Known rows, with every step that occurs:
zepe > limi: [-0.289  0.539  1.633  2.651  1.148 -1.505  0.583  3.124 -2.476 -0.367
  0.068  1.760  0.558  1.305 -1.092  0.638  0.687 -2.975  1.429 -0.087
  0.510 -1.620  1.748  2.125 -1.427 -2.495 -0.054 -1.587 -0.769  1.737
 -0.809  4.798]
maruvo > nofub > limi > zepe > zego: [-0.470  1.572 -0.045  2.548  0.259 -1.578  2.176  1.263 -3.678 -1.858
 -0.813  0.247 -0.001  1.669 -1.773  0.996  1.924 -0.008  1.008  1.586
  1.696 -0.888  3.568  0.036 -5.079 -1.893  0.738 -2.798  0.339 -0.253
 -1.381  2.823]
losi > maruvo: [ 1.176 -0.890  3.385  1.482  0.457 -0.098  0.064  2.881 -3.693 -1.526
 -0.586 -0.599  1.323  0.027  1.065  0.125 -0.023 -1.118  2.515  0.600
  2.241 -2.092  1.699  1.820 -0.627 -0.599  1.075 -0.442  1.943  0.615
 -1.447  4.764]
keba > zego > losi > maruvo > nofub > limi > rupage: [ 0.498  0.297  1.788  2.995  1.217 -0.761  2.484  2.309 -5.249 -1.361
 -1.924 -0.139  2.847 -1.626  0.123  1.425  3.306  0.342  4.369  1.484
  2.426  2.594  2.463  1.375 -3.159 -4.600  1.687 -2.381 -0.091  0.575
  0.795  5.172]
zepe > zego > keba > mifu: [-3.234  2.295  2.178  4.152  2.652  0.293  0.948  1.910 -0.686 -0.712
 -0.635  2.247 -0.109  2.680 -0.238 -0.962  1.242 -2.144  2.416 -1.731
  0.784 -1.959  2.226  2.609 -0.608 -1.386  1.737 -2.520 -3.002 -1.070
 -1.857  5.163]
keba > zego > losi > maruvo > nofub > limi: [ 0.182 -0.578  1.602  2.130  0.802  0.642  4.190  2.880 -6.250 -1.228
 -1.572 -0.169  3.319 -2.169  0.513  1.214  2.123  1.918  3.388 -0.739
  2.888 -0.885  1.770  0.312 -3.357 -4.083  2.128 -2.246  0.059 -0.269
  0.395  4.643]
limi > zepe: [-0.339  1.038  2.920  3.616  1.025 -0.792 -0.143  2.113 -1.585 -2.225
 -1.475  0.200  0.435  4.051 -1.983  1.966  2.488 -0.758  2.408  3.373
  0.711 -2.167  3.057  0.799 -1.855 -0.510  1.320 -0.680  1.081  0.134
 -1.057  2.487]
maruvo > losi > zego > keba: [-3.976  1.636  2.408  3.691  1.553  1.238  2.732  1.657 -1.094 -1.064
 -0.427  1.465  4.358  2.443 -2.785  1.577  4.702 -0.669  2.545  0.367
  3.340 -0.426  1.550  2.654  0.715 -0.901  3.206 -1.279  0.124 -0.725
  0.791  4.183]
keba > zego > losi: [-2.268  0.358  3.422  2.484  1.450  1.172  1.721  2.676 -1.542 -0.563
  0.897  2.436  2.810  2.160 -1.180  0.529  2.702  2.546  3.352 -0.564
  2.322  0.741 -0.324  0.866 -1.195 -1.965 -0.322 -1.960 -1.698  0.460
  0.891  3.254]
zego > losi > maruvo: [ 0.027 -0.391  3.699  2.176  1.027  0.761  1.085  2.872 -3.157 -1.420
  0.656  0.697  2.484  0.987  1.756  0.301  0.732  0.156  4.108  0.088
  3.460 -0.199  0.556  1.063 -0.636 -0.106  0.891 -0.849  0.609  1.158
 -2.053  4.916]
limi > nofub > maruvo: [-0.679 -0.450  2.977  3.493  2.402  0.602  1.133  3.595 -3.700 -2.669
 -0.164  0.102  1.140 -0.235 -1.487  0.236  1.676  0.772  3.442  2.180
  0.726 -2.118  3.192  0.486 -2.622 -3.422  2.134 -1.247  0.538  1.027
  0.266  2.560]
nofub > maruvo > losi > zego > keba: [-3.633  1.532  2.481  3.764  1.482  1.389  3.385  1.896 -1.932 -1.217
 -0.268  0.805  4.277  0.810 -2.401  1.803  4.459  0.090  3.331  0.543
  3.337 -0.809  1.597  2.368  0.333 -1.707  3.170 -1.359 -0.157 -0.845
  1.159  4.187]
nofub > maruvo > rupage > lufiv: [-0.824  0.728  2.287  2.350  0.586 -1.553  0.851  1.550 -4.843 -2.248
 -2.891  0.555 -0.122  0.763  1.363  0.888  1.635  0.498  0.691  3.422
 -1.244 -0.554  3.106  4.129 -0.596 -1.028 -0.787 -1.504  0.804  0.459
  0.841  1.388]
zego > losi: [-2.006  0.759  2.741  3.189  1.348  0.993  1.522  3.620 -0.948 -1.359
  0.596  2.837  2.981  2.807 -0.770  0.023  2.074  0.764  3.443  0.344
  2.235  0.038  1.215  1.187 -0.347  0.246  0.127 -0.913 -1.011  0.831
 -0.696  3.688]
losi > zego: [-1.239  0.613  2.886  1.986  0.941  0.017  1.028  1.678 -2.771 -0.041
 -0.894 -0.309  2.498  0.460 -2.699  1.334  2.095 -0.426  0.650  0.029
  3.098 -1.296  1.891  3.004 -0.004 -0.826  0.090  0.501  1.402 -0.507
  0.803  3.643]
rupage > maruvo > nofub: [-3.478 -1.962  0.063  1.328 -0.013  1.577  1.112  3.559 -2.714 -2.422
 -1.191  1.030  1.474  1.331 -0.411 -0.735  1.825 -0.239  1.578  1.964
 -0.024 -2.717  4.186  2.207 -2.343 -2.202  2.439 -1.707  1.117  3.042
  0.008  1.415]
zego > keba: [-3.418  2.131  2.915  3.900  1.437 -0.282  1.408  3.125 -0.636 -1.486
 -0.317  2.985  3.194  2.518 -1.910  0.611  3.452 -0.977  2.587  0.444
  1.237 -1.935  1.888  1.682  0.718 -0.187  2.530 -0.493 -0.424  0.241
  0.169  4.377]
limi > rupage > maruvo > losi > zego: [-1.779 -0.868  1.542  1.708  1.139  1.774  1.099  1.956 -2.160 -1.137
 -1.319 -0.884  1.931  1.685 -2.174  1.314  2.712 -0.812  2.172  2.125
  2.994  1.027  2.659  4.243 -0.501 -3.294  1.925 -1.891  1.158  1.650
  0.621  2.801]
nofub > limi: [ 1.196  0.865  2.032  2.658  1.026 -0.413  2.744  4.074 -3.849 -0.913
 -2.366  0.788  1.814 -0.800 -1.940  1.500  0.936 -0.389  1.753 -0.187
  1.353 -2.912  2.714  1.623 -1.142 -2.879  0.986 -0.708 -0.237 -0.584
 -0.027  4.816]
zepe > limi > nofub: [-1.139  0.079  2.608  3.694  3.156 -0.947  0.098  2.924 -2.976 -1.829
  0.617  1.591  0.548  3.090 -2.266  0.086  1.661 -1.873  2.199  1.258
  0.546 -0.327  2.893  0.773 -3.142 -3.951  2.174 -1.744  0.458  2.941
 -1.076  3.314]
zepe > limi > nofub > maruvo > losi > zego > keba: [-3.734  1.556  2.541  4.648  2.721  0.874  3.332  1.670 -2.832 -1.477
  0.597  0.859  3.777  1.557 -2.700  1.836  4.465 -0.602  3.651  0.669
  3.237  0.500  1.615  1.564 -1.249 -3.832  4.002 -2.047 -0.315  0.536
  0.596  4.320]
keba > zego > losi > maruvo > rupage > limi > nofub: [-1.853 -0.878  4.313  1.568  3.517  0.781  1.349  1.558 -4.784 -2.521
  0.206  0.413  0.395  2.282 -1.465  0.449  3.209  0.568  3.851  2.583
  1.777  2.585  1.544  0.729 -3.585 -4.684  2.284 -2.097  1.475  2.454
 -0.374  2.073]
nofub > maruvo > rupage: [-0.647 -0.296  2.252  2.318 -0.358 -0.794  1.949  2.012 -2.232 -1.071
 -2.357  0.628  1.471 -2.066 -1.004  0.875  2.123 -0.667  1.872  3.266
  0.199 -0.263  2.170  3.096 -2.537 -0.516  0.214 -1.020  0.450 -1.237
  1.497  2.691]
losi > maruvo > nofub: [-1.375 -1.739  1.105  1.607 -0.197  0.618  1.163  2.435 -4.328 -2.328
 -1.010 -0.146  2.600 -0.143  1.107 -0.694  1.643 -0.513  2.034  1.511
  1.451 -2.273  3.207  1.440 -2.571 -0.388  2.104 -1.426  2.296  0.593
 -0.485  3.628]

Rows:
[-0.671 -0.715  3.838  1.716  0.019 -0.405  1.676  0.596 -2.751 -0.382
 -1.172  0.672  2.174 -0.589  0.608  0.705  2.362  0.484  2.980  1.706
  2.411  2.828 -0.252  2.524 -2.449 -0.409  0.517 -1.545  0.841 -0.475
  0.336  3.331]	keba > zego > losi > maruvo > rupage
[-2.922  1.808  2.087  3.608  1.953  0.920  3.398  2.108 -2.454 -1.144
 -1.320  0.734  3.571  1.048 -2.540  2.485  4.566 -0.828  3.492  1.005
  3.541  1.169  2.436  3.176  0.136 -3.838  4.112 -1.716 -0.308  1.042
  0.634  4.547]	nofub > limi > rupage > maruvo > losi > zego > keba
[-0.045 -0.615  4.159  1.655  1.043  1.125  1.203  2.232 -3.813 -0.838
  0.951  0.145  2.268  0.437  1.456  0.616  1.091  1.520  4.024 -0.736
  3.445  0.434 -0.685  0.918 -1.245 -1.840  0.557 -1.531  0.217  0.745
 -0.640  4.471]	keba > zego > losi > maruvo
[-3.969  1.432  2.243  3.451  1.827  1.035  2.046  1.870 -1.211 -1.442
 -0.516  1.118  3.347  2.382 -2.318  1.952  4.780 -1.031  3.383  1.673
  3.221  1.233  2.214  3.408  0.616 -2.593  3.754 -1.524  0.063  1.481
  0.636  3.963]	limi > rupage > maruvo > losi > zego > keba
[-2.066 -1.270  1.395  2.216  0.318  1.312  2.049  2.438 -3.912 -2.394
 -0.132  0.511  3.631  0.638  1.517 -0.719  2.231  0.569  3.494  1.191
  2.485 -0.638  2.449  0.790 -2.491 -0.003  2.080 -1.444  1.319  1.046
 -0.979  3.759]	zego > losi > maruvo > nofub
[-1.913 -0.320  3.053  2.069  3.812  0.912  0.249  3.702 -3.866 -3.168
  0.296  1.117 -0.201  3.835 -2.868 -0.287  2.349 -0.834  2.671  2.246
  0.278 -1.302  3.957  0.769 -2.072 -4.355  2.384 -1.129  1.474  2.988
 -0.980  2.275]	rupage > limi > nofub
[-3.156  1.943  3.489  4.541  3.035  0.900  1.449  1.796 -1.641 -0.058
 -1.830  0.979  1.422  1.720 -0.945  0.805  2.220 -2.018  2.755 -1.542
  1.911 -1.821  2.080  3.224  0.811 -1.804  2.478 -0.901 -2.053 -1.754
 -0.742  5.436]	losi > zego > keba > mifu
[ 1.048  0.299  1.706  3.450  0.802 -0.636  2.434  2.244 -5.218 -2.595
 -2.713 -1.542  1.326  0.868 -0.661  2.764  2.504 -0.137  3.137  2.926
  1.792 -2.176  3.884 -0.121 -3.981 -2.546  2.937 -1.407  1.741 -0.221
 -1.409  3.459]	losi > maruvo > nofub > limi > zepe
[-2.559  1.844  1.913  2.093  1.356 -0.667  1.840  1.051 -1.731 -1.734
  1.268  1.984  0.234  3.881 -1.249  0.725  2.950  0.290  2.981  2.368
  2.442  2.844  1.213  0.492 -3.605 -0.602 -0.700 -2.537 -0.778  0.864
 -1.982  2.373]	maruvo > rupage > limi > zepe > zego > losi
[-0.049  0.263  2.797  1.681  0.337 -1.807 -0.132  0.883 -5.176 -2.101
 -2.702  0.158 -0.148  1.764  2.468  0.468  1.090 -0.508  0.458  2.837
 -0.288  0.294  2.514  4.215 -0.084 -0.185 -0.326 -1.151  2.101  0.702
 -0.594  2.171]	losi > maruvo > rupage > lufiv
[ 0.454  0.720  1.900  3.932  1.152 -0.150  3.308  2.317 -4.945 -2.513
 -1.999 -0.930  2.180  1.413 -0.177  2.724  2.906  0.688  4.083  2.681
  2.625 -0.781  3.146 -0.570 -4.013 -2.180  2.833 -1.495  0.945 -0.036
 -1.796  3.588]	zego > losi > maruvo > nofub > limi > zepe
[-3.742  0.989  3.064  4.395  4.783  2.719  2.655  1.945 -3.467 -1.740
 -1.176 -0.094  0.778  2.114 -1.180  0.631  3.005 -1.325  4.796 -0.150
  1.931 -1.323  2.871  2.633 -0.542 -5.015  4.180 -2.610 -1.890 -0.601
 -0.755  4.600]	rupage > limi > nofub > maruvo > losi > zego > keba > mifu
[ 0.368  1.064  0.555  2.998  0.956 -1.617  2.321  2.059 -4.846 -1.569
 -1.157  0.298  2.286 -1.244  0.344  0.647  2.652 -0.556  3.623  1.592
  2.763  3.003  3.263  1.256 -3.745 -3.107  1.256 -2.599 -0.243  0.829
 -0.560  5.461]	zepe > zego > losi > maruvo > nofub > limi > rupage
[-3.267  1.952  1.122  4.260  2.637  0.378  2.491  1.838 -2.818 -1.699
 -1.810  1.048 -0.649  2.461 -0.034  0.629  1.874 -1.542  3.143 -0.443
  1.013 -1.786  3.614  1.637 -2.932 -3.913  3.667 -3.145 -2.761  0.104
 -2.430  4.222]	rupage > maruvo > nofub > limi > zepe > zego > keba > mifu
[ 0.078  0.866  1.240  3.874  0.893 -0.511  2.517  2.439 -4.122 -2.489
 -2.949 -0.456  1.308  1.568 -2.027  2.578  3.116 -0.177  2.619  3.064
  1.070 -2.304  4.256 -0.003 -3.775 -2.576  2.648 -1.416  0.932 -0.585
 -0.687  2.847]	maruvo > nofub > limi > zepe
[-1.630 -0.492  1.584  2.084  0.890  1.801  1.813  1.535 -2.166 -0.750
 -1.031 -0.603  2.985  1.499 -2.791  0.910  2.741 -0.265  1.366  0.843
  3.263 -0.713  2.102  3.391 -0.281 -1.279  1.252 -1.457  1.166 -1.021
  0.659  3.128]	maruvo > losi > zego
[ 0.323 -0.348  1.065  2.557  0.684  0.722  4.159  3.408 -5.922 -1.765
 -1.660  0.077  3.459 -1.818  0.724  1.094  1.712  0.678  3.479 -0.003
  2.856 -1.272  2.619  0.595 -2.828 -2.688  2.424 -1.473  0.476 -0.081
 -0.901  4.977]	zego > losi > maruvo > nofub > limi
[-3.385  1.293  2.646  4.703  3.007  2.151  2.074  1.676 -1.317 -0.619
 -1.836  0.892  1.807  2.733 -0.973  0.448  2.575 -1.920  3.342 -1.114
  2.060 -1.564  2.415  3.546  0.543 -2.059  3.146 -2.070 -2.136 -1.918
 -0.734  5.139]	maruvo > losi > zego > keba > mifu
[-1.405 -0.704  0.965  1.792  1.335  0.929  1.254  1.690 -2.736 -0.774
 -0.730 -0.896  1.439  1.453 -2.011  1.688  2.422 -1.920  2.201  1.593
  2.973  1.539  2.403  4.187 -0.995 -4.352  1.622 -2.418  0.649  2.348
  0.127  3.609]	zepe > limi > rupage > maruvo > losi > zego
[-1.063 -0.411  2.709  3.024  0.935 -0.712  1.607  1.803 -2.777 -1.789
 -1.920  0.547  1.262 -1.000 -1.599  0.622  2.783 -0.167  2.369  3.941
  0.253  0.822  2.772  2.170 -3.711 -1.673  1.530 -1.311  0.951 -0.281
  1.123  1.782]	limi > nofub > maruvo > rupage
[ 0.444  2.158  1.054  2.437  0.633 -2.004  1.457  1.532 -3.008 -1.420
 -0.575  0.184 -0.712  2.076 -2.078  1.404  1.293 -0.198  1.062  1.222
  1.809 -0.937  2.768  0.133 -4.044 -1.957  0.094 -2.229 -0.135 -0.229
 -1.864  3.362]	nofub > limi > zepe > zego
[ 0.607  1.775  2.267  2.356  0.845 -2.457  1.594  0.044 -6.041 -2.282
 -2.074 -0.134 -0.530  2.232  2.593  1.863  1.488  1.109  1.662  3.002
  1.364  2.540  2.093  2.475 -2.274 -1.130 -0.321 -2.338  0.971  0.486
 -1.979  2.155]	nofub > limi > zepe > zego > losi > maruvo > rupage > lufiv
[ 1.230  0.302  1.052  2.959  0.877 -1.402  1.675  2.750 -5.231 -1.821
 -2.763 -0.553  2.148 -1.934 -0.038  1.029  2.574 -1.441  3.433  2.516
  1.522  0.835  4.250  2.009 -2.754 -3.369  2.022 -1.655  0.901  0.553
  0.204  5.475]	losi > maruvo > nofub > limi > rupage
[-0.192  0.426  2.839  2.201 -0.214 -1.472  1.330 -0.027 -2.386 -1.264
 -0.651  0.284  1.097  1.265  0.852  1.069  2.196 -0.329  2.890  3.182
  2.845  3.440  0.709  1.664 -3.739  1.026  0.275 -1.926  1.144 -0.330
 -1.804  3.055]	limi > zepe > zego > losi > maruvo > rupage
[ 0.111  0.602  2.952  2.278  0.808 -0.475  0.965  1.344 -3.193 -1.814
  1.584  0.114  0.922  2.148  1.504  0.637  0.716  0.389  3.653  0.728
  3.929  1.120  0.527  0.069 -2.750 -0.116  0.315 -1.773  0.512  0.998
 -3.127  4.129]	limi > zepe > zego > losi > maruvo
[-1.514 -1.678  1.411  2.376  2.440  3.069  2.270  3.713 -3.641 -3.555
 -0.096 -0.201  1.030  1.954 -1.839 -0.142  2.408  0.181  4.408  2.894
  0.767 -1.710  3.532  1.350 -2.432 -4.574  2.864 -3.688  0.380  1.113
  0.031  2.391]	rupage > limi > nofub > maruvo > losi
[-2.302 -0.465  0.967  1.427  0.937  0.593  1.989  1.505 -5.028 -2.937
  0.778 -0.121  1.416  2.207  1.241 -0.021  2.585  0.277  3.692  1.979
  2.730  0.323  2.592 -0.310 -4.149 -1.413  1.637 -2.377  1.292  1.711
 -2.252  3.212]	rupage > limi > zepe > zego > losi > maruvo > nofub
[-3.184  1.312  2.173  4.529  3.460  1.132  1.555  1.626 -1.820 -0.416
 -1.635  0.620  0.419  2.453 -0.454  1.130  2.427 -3.556  3.922 -0.430
  1.728  0.611  2.376  4.352 -0.211 -4.883  3.514 -2.918 -2.750  0.827
 -1.110  5.590]	zepe > limi > rupage > maruvo > losi > zego > keba > mifu
[-2.834  2.613  1.147  5.016  2.606 -0.076  2.572  1.417 -2.659 -1.354
 -1.936  1.165  0.225  2.289 -0.314  0.482  2.331 -1.694  3.086 -0.576
  1.035 -1.707  3.528  1.291 -2.819 -2.765  3.280 -3.080 -2.616 -1.692
 -1.993  4.794]	maruvo > nofub > limi > zepe > zego > keba > mifu
[-0.640  0.609  3.641  2.158  1.777 -0.385  1.319  1.429 -3.661 -2.655
 -1.087 -0.587 -0.249  3.396 -0.681  2.470  3.278 -1.043  4.223  4.491
  1.590  1.128  2.117  0.880 -2.797 -1.637  1.297 -1.279  1.558  1.233
 -1.947  2.709]	zego > losi > maruvo > rupage > limi > zepe
[-2.421  2.674  1.358  3.683  0.865 -1.313  2.935  0.990 -3.557 -2.137
 -0.024  0.988  1.961  1.664 -0.624  1.359  3.512 -0.402  2.876  1.011
  2.785 -0.418  2.520 -0.412 -3.508 -1.422  3.225 -2.221  0.075 -0.020
 -1.584  4.330]	losi > maruvo > nofub > limi > zepe > zego > keba
[-0.748  1.400  2.476  2.171  0.765 -2.125  0.290 -0.384 -4.916 -2.504
 -1.332  0.316 -0.631  3.503  2.857  1.025  1.714  0.686  1.178  3.576
  0.949  2.433  1.983  2.670 -1.901  0.167 -0.611 -2.172  1.313  0.987
 -1.947  1.544]	limi > zepe > zego > losi > maruvo > rupage > lufiv
[ 0.780 -0.652  1.013  2.207  0.384  0.181  3.464  3.246 -6.132 -1.705
 -2.597 -0.597  2.669 -2.197  0.217  0.912  1.242 -0.084  2.419  0.251
  2.050 -2.624  3.423  0.995 -2.741 -2.972  2.460 -1.361  1.147 -0.387
 -0.477  4.819]	losi > maruvo > nofub > limi
[-1.824 -2.342  0.600  1.282  0.666  3.120  1.043  3.809 -0.852 -2.504
 -0.894  0.741  0.761  3.523 -1.225 -0.352  1.223 -0.586  2.678  1.831
  0.719 -2.199  2.918  3.374 -0.687 -2.893  2.486 -3.273  0.325  2.455
 -0.689  1.889]	rupage > maruvo > losi
[-2.112  1.789  0.674  3.201  1.076 -0.385  3.189  1.744 -2.800 -1.793
  0.738  1.699  1.998  2.733 -0.834  0.825  2.873  1.519  3.158  1.122
  2.965  1.418  2.115 -0.708 -4.457 -0.955  0.463 -2.744 -1.185  0.327
 -1.844  2.956]	maruvo > nofub > limi > zepe > zego > losi
[-1.158  1.396  1.391  1.157  0.721 -1.719  1.183  0.775 -3.453 -2.056
 -0.115 -0.191 -1.900  1.680 -1.693  1.181  2.031 -0.705  1.704  3.327
  0.993  0.216  2.657  0.810 -4.537 -2.227 -0.593 -2.581  0.503  0.440
 -1.165  2.251]	nofub > maruvo > rupage > limi > zepe > zego
[-1.257 -0.231  2.559  0.551  1.280  0.023  2.005  2.838 -4.130 -1.747
 -1.566  0.337 -0.277 -0.776 -1.573  0.850  2.130 -1.355  2.545  3.037
 -0.133 -0.984  2.642  2.721 -1.725 -3.088  0.027 -1.167  0.621  0.658
  0.721  3.100]	nofub > maruvo > rupage > limi
[-0.455 -0.265  2.471  3.745  2.630 -0.362  1.278  3.481 -4.153 -2.206
  0.478  0.256  0.656 -0.327 -1.433  0.640  1.283 -0.565  3.389  1.559
  0.567 -1.673  2.652  0.504 -3.439 -4.830  1.817 -1.826 -0.074  2.029
 -0.191  3.446]	zepe > limi > nofub > maruvo
[-3.813  2.603  3.434  3.583  1.670 -0.155  2.090  1.639 -1.608 -0.528
 -0.258  1.617  4.008  1.447 -2.695  1.898  4.028 -0.529  1.913 -0.136
  3.148 -0.756  1.461  2.285  0.888 -0.543  2.332  0.390  0.291 -0.403
  0.724  4.543]	losi > zego > keba
[-2.089 -0.461  0.827  2.392  0.202  0.317  1.615  1.196 -4.068 -2.686
  0.648  0.057  2.272  1.878  1.451 -0.163  2.307  0.616  3.327  1.975
  2.904  0.487  2.475 -0.153 -4.425  0.012  1.836 -2.418  1.242  0.761
 -2.071  3.200]	limi > zepe > zego > losi > maruvo > nofub
